Each row comes from the steps of one walk. Every step used is in the known rows, and no mark comes twice. Write the walk behind each row, first mark first.
In the rows, zero is written as 128.
Known rows
g > h: [134 153 150 124 121 139 124 128 139 120 127 114 109 124 151 156 131 120
 134 127 118 115 125 118 157]
z > l > d: [109 205 128 113 127 169 116 110 174 126 142 135 144 138 138 128 141 144
 120 108  99 139 139  99 147]
b > d > l > z: [117 142 143 137 108 153 101 146 136 148 126 120 125 132  78 132 137 126
 122 162 133 138 142  99 109]
z > l: [131 197 122 119 122 140 121 118 127 126 136 137 122 138 112 124 138 139
 127 119 101 143 140 118 114]
g > w: [139  91 120 130 135 127 119 133 114 126 127 109  83 133 142 100 130 112
 131 147 137 121 130 126 143]
l > z > x > d > h > g > w: [186  95 140 132 129 170 118 113  70 147 136 136  71 132 120 117 141 181
 140 157  83 159 140 116 114]
g > h > d > l > z > x: [146 198 182 123 103 149 137 118 113 162 142 128 130 134 118 147 143 128
 133 137  98 136 126  87 146]
l > z > x: [144 153 169 122 113 163 136 101 160 144 157 127 157 132 116 103 134 144
 144 152 119 130 119 114 106]
d > x > z: [146 140  88 131 116 150 152 145  66 143 137 131 108 139  79 123 127 132
 124 128 119 154 135 137 138]
g > l > d > h: [121 129 135 131 118 180 116 148 164 122 134 114 145 131 150 160 132 170
 114 125 112 125 139  81 216]
g > l: [132 115 133 131 112 145 125 138 144 116 129 109 135 135 129 120 127 142
 119 140 133 122 133 111 172]
b > d > x > z > l > g: [124 228 106 124 108 171 106 141  66 158 131 124  57 143  66 142 138 156
 118 140  88 175 155 115 157]
d > h: [139 135 123 134 128 131 123 148 101 133 128 135 113 124 124 164 130 151
 131 122 108 135 137 119 137]
h > d > x: [130 141  95 136 125 127 142 149  65 155 137 131 133 133 103 131 129 150
 122 108 111 152 127 120 152]
b > d > h > g: [112  89 142 144 136 133  85 148  99 160  96 129  79 114  91 195 137 171
 122 129  89 157 144 131 129]
d > h > g > l > z > x: [162 103 172 136 103 177 114 125 151 151 136 115 131 135 105 146 140 187
 131 169  96 145 143 101 153]
x > z > l: [136 217 108 117 118 151 140 113  91 139 131 146  99 143  92 125 138 134
 126 116  92 154 143 131 112]
h > g > l > z: [144  86 136 137 104 169 109 125 173 134 127 102 136 143 121 112 136 153
 124 179 130 128 144 108 150]
d > l: [134 126 125 129 120 116 122 147 109 130 119 136 118 135 103 133 134 108
 112 137 133 139 145 115 128]
d > l > g: [138 143 134 127 117 120 106 147 111 133 115 127  88 139 132 139 132 109
 110 160 141 140 156 105 163]
l > g: [132 147 136 125 125 131 111 128 131 131 124 119  97 133 155 132 127 130
 126 151 135 127 139 120 164]
d > x > z > l: [148 210  80 121 110 161 146 135  66 141 145 141 102 149  64 118 137 145
 123 121  91 169 148 125 123]
d > x: [141 119 101 132 120 136 134 151 103 130 142 123 131 135  99 122 128 137
 124 133 127 143 133 124 141]

Write each row's walk
[123 149  95 124 121 182 147 136 115 143 142 131 131 138 106 126 130 138
 116 116 116 149 134 116 173]  l > d > x > z
[127 188 113 122 128 180 113 119 112 158 115 153  88 140 106 177 150 171
 115 108  61 171 161 116 148]  x > z > l > d > h > g
[135 162  80 134 120 140 161 143  28 167 132 142 112 137  82 130 129 144
 122 105 103 163 129 132 150]  h > d > x > z
[134  71 136 136 118 140 110 131 144 130 108 110 115 134 122 133 132 147
 111 152 122 137 143 125 166]  h > g > l
[154 211  76 124 118 155 128 139  16 166 135 122  30 158 109 104 141 142
 122 138  93 172 154 111 186]  h > d > x > z > l > g > w
[163  90 113 140 122 154 115 144  66 121 110 138  93 129 120 162 132 193
 112 128  88 158 152 115 167]  x > d > h > g > l
[125  67 114 134 116 182 111 145 167 132 127 103 141 141 119 129 134 163
 100 144 121 148 146 101 212]  h > g > l > d > x
[175 108 115 141 110 182 117 138  97 125 129 129 115 138 120 141 134 198
 125 157  98 150 152 100 151]  x > d > h > g > l > z
[122 195 101 117 121 179 121 133 152 128 155 128 146 145 110 122 141 154
 116 113  97 155 144  93 160]  z > l > d > x
[109 125 140 125 118 178 120 128 193 117 133 107 158 134 155 125 129 145
 111 130 131 118 131  93 207]  g > l > d
[122 153 182 130 107 155 110 127 140 159 136 126 132 128  66 129 139 135
 126 157 115 147 133 100 101]  b > d > l > z > x
[117 144 131 128 133 163 119 139 148 133 133 134 136 124 149 169 133 158
 123 110 106 132 136  98 171]  l > d > h
[136 150 104 123 135 179 103 124  99 156 114 134  44 144 120 149 152 155
 118 126  72 165 163 112 162]  x > z > l > d > h > g > w
[163 172 151 120 117 173 148  93 107 130 160 146 148 131 118  95 129 163
 142 134 102 143 119 116  97]  l > z > x > d
[140 185 104 130 114 151 158 143  41 160 132 128  91 134 107 158 131 137
 128 103  93 150 125 123 180]  g > h > d > x > z
[140 236 117 114 114 154 122 114  94 142 128 137  69 148 119 131 138 135
 125 139  98 153 153 123 149]  x > z > l > g
[157 151 148 120 123 132 144 120  60 128 130 162 117 128  95 122 132 139
 113 116 101 162 134 117 111]  z > x > d > l
[133 102 188 142 105 184  91 131 151 165 126 107 115 125  79 164 141 199
 129 165  85 152 140 100 150]  b > d > h > g > l > z > x
[119 210  96 127 111 168 124 141  64 155 134 133  87 138  38 138 137 153
 120 117  82 175 144 124 123]  b > d > x > z > l
[144 252  96 120 108 160 150 134  40 158 139 135  85 144  92 156 142 147
 128  97  66 165 137 112 164]  g > h > d > x > z > l
[163 159 146 124 131 148 144 121  54 130 139 161 113 118 113 154 129 183
 133 100  74 159 127 122 122]  z > x > d > h
[109 144 151 133 118 127  85 153 109 147 104 119  74 128 106 158 133 121
 108 156 129 146 152 104 162]  b > d > l > g
[121  51 132 146 143 132  76 153  87 160  94 110  35 119 106 168 139 156
 124 147 100 150 146 127 143]  b > d > h > g > w
[164 158 109 129 111 154 135 132  87 120 139 148 132 141 106 105 133 135
 120 148 126 144 144  99 102]  x > d > l > z
[159 106 107 136 139 137 118 134  49 134 109 156  86 123 119 169 133 180
 121 115  82 164 147 133 122]  x > d > h > g
[141 240 152 111 111 153 100 118 144 121 132 113  73 139 164 156 141 132
 131 142  97 131 147  99 178]  z > l > g > h
[105 128 142 135 122 123 102 153 109 143 107 128 103 124  78 154 134 119
 110 134 125 145 140 112 126]  b > d > l
[127 135 100 128 105 200 146 146 127 130 143 111 139 144 106 118 129 151
 107 131 123 142 138 100 219]  g > l > d > x > z
